Each row was made from one walk, in order. Every step used is in the known rows, and no mark comes twice. Write each row's walk.
Known rows:
degu, tomar: [ 12   4  14  40 -12   8  -3 -14  -8 -13   1 -10   2  -7   7   9  14  -3
  17]
boto, tusap: [12 -6  1 21 -8  3 -7  3 -2 -9  6 -9  9 -8  5  8 -7 -6  0]
vete, delaf: [ 20 -21  16  28  -1   5 -16 -11 -13 -11   1  -4  -6 -14  13   0  17  11
   7]
vete, delaf, vadab: [ 17 -32  19  24  -9   1 -16 -22  -7 -14  -3  -8  -5 -15   2   1  16  11
  10]
vete, tusap: [ 17  -7   5  21  -5   3 -14  -5  -2 -12  -3 -11  -3 -12   6   7  -5  -2
  -2]
vadab, delaf, vete, tusap, tomar: [ 15 -37  10  14  -1  -3  -8 -24   1 -18  -1 -13 -30 -14   2   1  -1   6
  -4]
tusap, vadab, delaf: [ 13 -21  19  14  -2   4  -2 -15   2 -14   9  -8 -10 -14  10  -7  16  13
   6]
tomar, tusap: [ 14 -21   6  37  -8   4 -26 -10  -9 -12   2  -2  15 -15  11  11  -5   1
   6]
tusap, vadab: [ 10 -13  13  16  -5   7  -4  -9  -2 -11   2  -7   6 -13  17   3   9   7
  11]
tomar, delaf: [ 25 -15   5  26  -2  12 -11  -8  -6 -14  12  -4  -6 -12  11  14  17   7
   8]
vadab, delaf, boto, tusap, tomar, degu: [ 22  -9   5  11  -8   2  -2   0   3 -12  19 -19 -27 -10  -2  -9  -2   3
 -13]
degu, tomar, tusap, vadab, delaf, boto: [  3 -32  26  21  -3   1 -17 -17   0 -18   4  -7 -19 -16   6  -3   4  18
  -1]
tomar, tusap, vadab: [  4 -25   9  21  -5   8 -18  -9  -3 -14   1  -3  15 -17  16   7  -4   5
   9]
degu, tomar, tusap, boto: [  6   0   5  50  -9   7 -17 -12   2 -16   5  -5   9  -7  15  10   6  -4
  13]
degu, tomar, delaf, boto, tusap, vadab: [  2 -16  11   2   1  13   2   3   4 -16  10 -10 -21  -9   9  10   3  10
  -3]
boto, tusap, vadab, delaf, tomar, degu: [  9  11   2  10  -7  -1  15   1  16 -13  24 -25  -4  -6  -7 -15   7  -6
  10]
degu, tomar, delaf, boto, tusap: [ 12 -11   8  18  -3   9  -7   3  -1 -15  11  -9 -22  -7   3  14   2   5
  -4]
delaf, boto, tusap, tomar: [ 13 -20  -1  15  -5   2 -12   5  -2  -9   8 -10  -4 -12  14   3 -16   5
  -9]
tusap, tomar, degu: [ 22   7   1  31 -14  14   1  -8  -6 -11   9 -15   0 -10  10   2  11  -7
  12]

Write each row's walk:
[  5 -18  10   2  -1   3   3  -2   9 -14  12 -11  -7 -11   3  -7   3   4
  -2] => boto, tusap, vadab, delaf
[ 21 -19   9  11  -6   2  -2 -22   1 -18   4 -21 -37 -12  -5  -2   2  -3
  -3] => vadab, delaf, vete, tusap, tomar, degu
[ 17 -11   4  14  -9   6  -3 -17  -3 -15  -3 -18 -21 -12   3   7  -6 -10
   1] => delaf, vete, tusap, tomar, degu
[  3 -39  16  -3   1  -4   0 -15   6 -16   6 -11 -19 -12   1   0  -3   6
  -2] => boto, tusap, vadab, delaf, vete
[  0 -19  20  25  -6   8  -7 -20   1 -21   5  -8  -3 -12   3  -2  12   6
  13] => degu, tomar, tusap, vadab, delaf
[ 15  10  -8  18 -13  13   6   4   1 -11  14 -18   5  -7   4   1  -2 -17
   4] => boto, tusap, tomar, degu
[  9  -7  -8  21  -8   8  -2   3   0 -11   9 -11  11  -8  12   4  -7  -8
   4] => boto, tusap, tomar
[ 11 -25 -10  11  -9  13  -1  -4   8 -18  13 -11   0 -10   2  12   2  -3
   5] => boto, tusap, tomar, delaf, vadab
[  9 -38  10  -7   6   8  -6 -16   2 -19  -3  -7 -27 -16   9  16   0   9
  -1] => tomar, delaf, vete, tusap, vadab
[ 13 -13  12  29 -14  13  -2 -20   0 -21   5 -11  -8  -8  -5  16  23   2
  18] => degu, tomar, delaf, vadab
[  6  -8  11  43 -12   9 -17 -13  -9 -16   0  -5  12 -10   6  13   2  -4
  14] => degu, tomar, tusap
[ 19 -26  14  13  -2  -7 -15  -1   1 -10  12 -11 -22 -12   0  -3  -5  13
 -16] => vadab, delaf, boto, tusap
[ 21  -5   8  40  -6  -8  -4 -13   4 -11  17 -14  -1  -8   1  -6  16   8
  16] => vadab, delaf, tomar
[ 19 -14  -8  16   1  16  -7  -4   1 -18   6  -9 -14 -13  13  11   3   1
   0] => vete, tusap, tomar, delaf
[  5 -32  15   1   0  -1  -8 -17   0 -15 -11 -11 -15 -15  10   9 -10   4
  -1] => delaf, vete, tusap, vadab
[ 15 -11  -1  49  -4  -9 -19 -13  13 -14  22  -9   3  -9   8  -5   8   6
  12] => vadab, delaf, tomar, tusap, boto
[  9  -7   8  14   0  -6   2  -8  15 -14   9 -19  -9 -10   1 -12   5   7
   7] => vete, tusap, vadab, delaf, tomar
